Known rows, with every way that one mark hangs from another
sikupin(kipi pulig(fuvivu)): -2.06 -2.57 -2.83 -0.71 +4.00 +2.86 +1.07 -0.47 -2.24 -5.78 +2.39 +4.64
 -1.25 -1.90 +0.81 -4.11 +2.75 +1.66
ridab(savub(sibovi(pulig(fuvivu sikupin(kipi))))): -2.10 -0.11 +0.73 -1.02 +1.58 +0.42 -0.72 +0.25 -0.05 -5.12 -0.18 -0.45
 -2.53 -3.04 -0.75 -1.46 +0.99 +2.96
ridab(savub(sibovi)): -1.36 +1.05 +1.24 -0.48 +0.00 -0.57 -0.57 -1.62 +0.63 -4.31 -1.54 -1.85
 -1.86 -3.27 -2.40 -1.94 +0.60 +2.93
fuvivu(pulig(sibovi(savub(ridab)) sikupin)): -0.05 -4.52 -5.00 -3.32 +3.18 +2.02 +0.06 +0.44 -2.81 -4.04 +4.09 -0.38
 -1.27 +1.15 -0.65 +0.32 +3.01 +4.83
pulig(fuvivu sibovi): -1.21 -0.47 -3.95 -1.88 +3.76 +2.42 +1.75 -0.36 -1.80 -3.81 +3.23 +2.05
 -2.12 -1.16 +0.48 -1.09 +1.86 +3.30
sikupin(pulig(sibovi(savub))): -0.31 -2.01 -3.95 -2.05 +2.54 +1.69 -0.61 -1.49 -3.00 -4.23 +1.80 +2.07
 -0.77 -1.41 -0.40 -2.92 +4.03 +2.74
sikupin(kipi pulig(fuvivu sibovi(savub(ridab)))): -1.95 -2.11 -5.21 -1.93 +4.67 +2.92 +0.09 +0.97 -3.63 -5.50 +4.22 +4.76
 -0.15 -1.65 +0.78 -2.84 +3.09 +2.56
pulig(fuvivu(savub) sikupin(kipi)): -1.96 -3.33 -4.41 -0.88 +3.58 +3.76 +3.92 -0.05 -2.48 -4.36 +3.79 +2.41
 -3.17 +0.65 +0.46 -0.05 +1.28 +2.30
pulig(fuvivu(savub(sibovi)) sikupin): -0.99 -2.19 -3.42 -0.97 +3.62 +3.22 +2.81 +0.10 -1.82 -4.09 +3.71 +0.06
 -3.85 +0.08 +0.39 +0.02 +0.66 +2.68
pulig(sibovi sikupin): -0.34 -3.41 -4.19 -2.43 +2.85 +2.25 +1.48 -1.53 -2.48 -2.96 +3.04 +2.06
 -3.02 +0.11 -0.33 -1.49 +1.35 +3.76
pulig(sibovi): -0.70 -1.33 -3.13 -1.76 +1.35 +1.21 +0.58 -2.29 -1.33 -3.16 +0.80 +0.79
 -1.45 -1.36 -0.99 -2.15 +2.07 +3.19
savub(sibovi): -0.63 -0.11 +0.71 -0.23 +0.76 +0.18 -0.83 -1.63 +0.94 -3.85 -0.35 -1.95
 -2.07 -3.10 -1.45 -3.60 +0.27 +2.69
fuvivu(pulig(sibovi) savub): -0.63 -3.00 -6.72 -2.22 +0.85 +1.78 +0.98 -1.80 -2.61 -4.31 +1.83 -2.60
 -0.80 +1.23 -0.06 -0.23 +3.81 +3.96
sikupin(pulig(sibovi)): -0.45 -2.38 -3.52 -1.74 +2.79 +1.99 -0.33 -2.13 -2.52 -4.43 +1.48 +2.28
 -1.33 -1.59 +0.06 -3.73 +3.27 +2.71
sikupin(kipi pulig(fuvivu sibovi(savub))): -1.83 -1.82 -5.41 -1.97 +4.36 +2.72 +0.54 +0.47 -3.67 -5.49 +4.08 +5.19
 -0.55 -1.54 +1.18 -3.36 +3.56 +2.43
sikupin(kipi pulig(fuvivu(savub(ridab)))): -2.29 -2.80 -3.98 -0.53 +3.69 +3.27 +1.06 -0.23 -2.70 -5.84 +2.35 +3.25
 -0.68 -1.43 +0.54 -2.90 +2.54 +1.67
sibovi(pulig(fuvivu(savub))): -1.85 -2.48 -1.05 -1.03 +1.93 +2.49 +0.23 -0.21 -0.87 -4.49 -0.46 -0.93
 -2.31 -1.31 +0.55 +0.14 +3.83 +1.97

Rows
-1.57 -2.71 -5.89 -2.87 +5.42 +3.55 +1.88 +2.43 -3.79 -3.93 +6.54 +3.89
 -1.78 +0.21 +0.28 +0.80 +1.29 +3.73
pulig(fuvivu sibovi(savub(ridab)) sikupin(kipi))
-1.64 -2.63 -2.09 -0.41 +0.84 +1.89 -0.82 -0.29 -0.77 -4.33 -0.03 -3.41
 -1.23 -1.45 -1.07 -0.53 +0.84 +2.51
fuvivu(savub(ridab sibovi(pulig(sikupin(kipi)))))
-0.57 -4.38 -5.60 -3.21 +2.95 +1.88 +0.63 +0.20 -3.02 -4.38 +4.30 +1.17
 -1.35 +1.10 -0.01 -0.86 +3.32 +4.50
fuvivu(pulig(sibovi(savub) sikupin(kipi)))
-0.66 -4.68 -5.48 -3.19 +3.31 +2.06 +0.17 +0.74 -3.01 -4.41 +4.39 +0.74
 -0.92 +1.04 -0.39 -0.25 +2.84 +4.61
fuvivu(pulig(sibovi(savub(ridab)) sikupin(kipi)))
-1.09 -1.60 +0.50 -1.15 +2.89 +1.47 -1.21 +0.77 +0.11 -4.61 +1.30 -1.03
 -3.44 -2.54 +0.69 -2.24 +1.03 +2.86
savub(sibovi(pulig(fuvivu sikupin)))
-1.49 -1.77 +0.21 -1.07 +2.98 +1.53 -1.05 +0.96 +0.03 -4.86 +1.46 -0.31
 -3.19 -2.63 +0.89 -2.68 +0.90 +2.79
savub(sibovi(pulig(fuvivu sikupin(kipi))))
-1.95 -2.89 -3.80 -0.79 +4.14 +3.65 +2.40 +1.27 -2.00 -4.69 +4.31 +0.95
 -2.79 -0.22 +0.23 -0.10 -0.29 +2.66
pulig(fuvivu(savub(ridab sibovi)) sikupin(kipi))
-0.11 -4.54 -4.74 -3.03 +3.14 +2.04 +0.74 -0.68 -2.36 -4.24 +3.69 +0.31
 -2.21 +1.06 +0.18 -1.11 +2.72 +4.66
fuvivu(pulig(sibovi sikupin))
-1.07 -2.92 -6.62 -2.37 +4.79 +4.12 +2.67 +0.75 -3.55 -3.69 +5.50 +1.28
 -2.83 +0.99 +0.66 +1.39 +0.83 +3.75
pulig(fuvivu(savub(ridab)) sibovi sikupin)
-1.90 -4.07 -1.38 -2.14 +3.84 +2.93 -0.81 +3.20 -2.18 -4.45 +2.51 +0.67
 -1.26 -0.85 -0.53 +2.28 +3.43 +2.55
sibovi(pulig(fuvivu sikupin(kipi)) savub(ridab))
-1.63 +0.44 +1.66 -0.79 +0.24 -0.43 -1.53 -0.88 +0.60 -4.64 -2.00 -2.07
 -2.04 -3.48 -1.62 -1.66 +1.42 +2.93
ridab(savub(sibovi(pulig)))
-1.71 -4.77 -0.24 -1.45 +2.00 +2.16 -0.19 -0.42 -0.99 -4.30 -0.14 +1.12
 -2.76 -1.09 +0.17 -1.44 +3.04 +2.32
sibovi(pulig(sikupin(kipi)))
-0.71 -1.71 -4.33 -2.14 +4.50 +2.81 -0.25 +0.39 -3.31 -4.73 +3.59 +2.51
 -0.80 -1.45 +0.20 -1.52 +3.38 +2.89
sikupin(pulig(fuvivu sibovi(savub(ridab))))
-1.09 -3.58 -5.12 -2.70 +3.10 +2.29 +0.73 +0.47 -3.30 -3.27 +4.19 +2.65
 -1.15 +0.03 -1.13 -0.32 +1.57 +3.68
pulig(sibovi(savub(ridab)) sikupin(kipi))
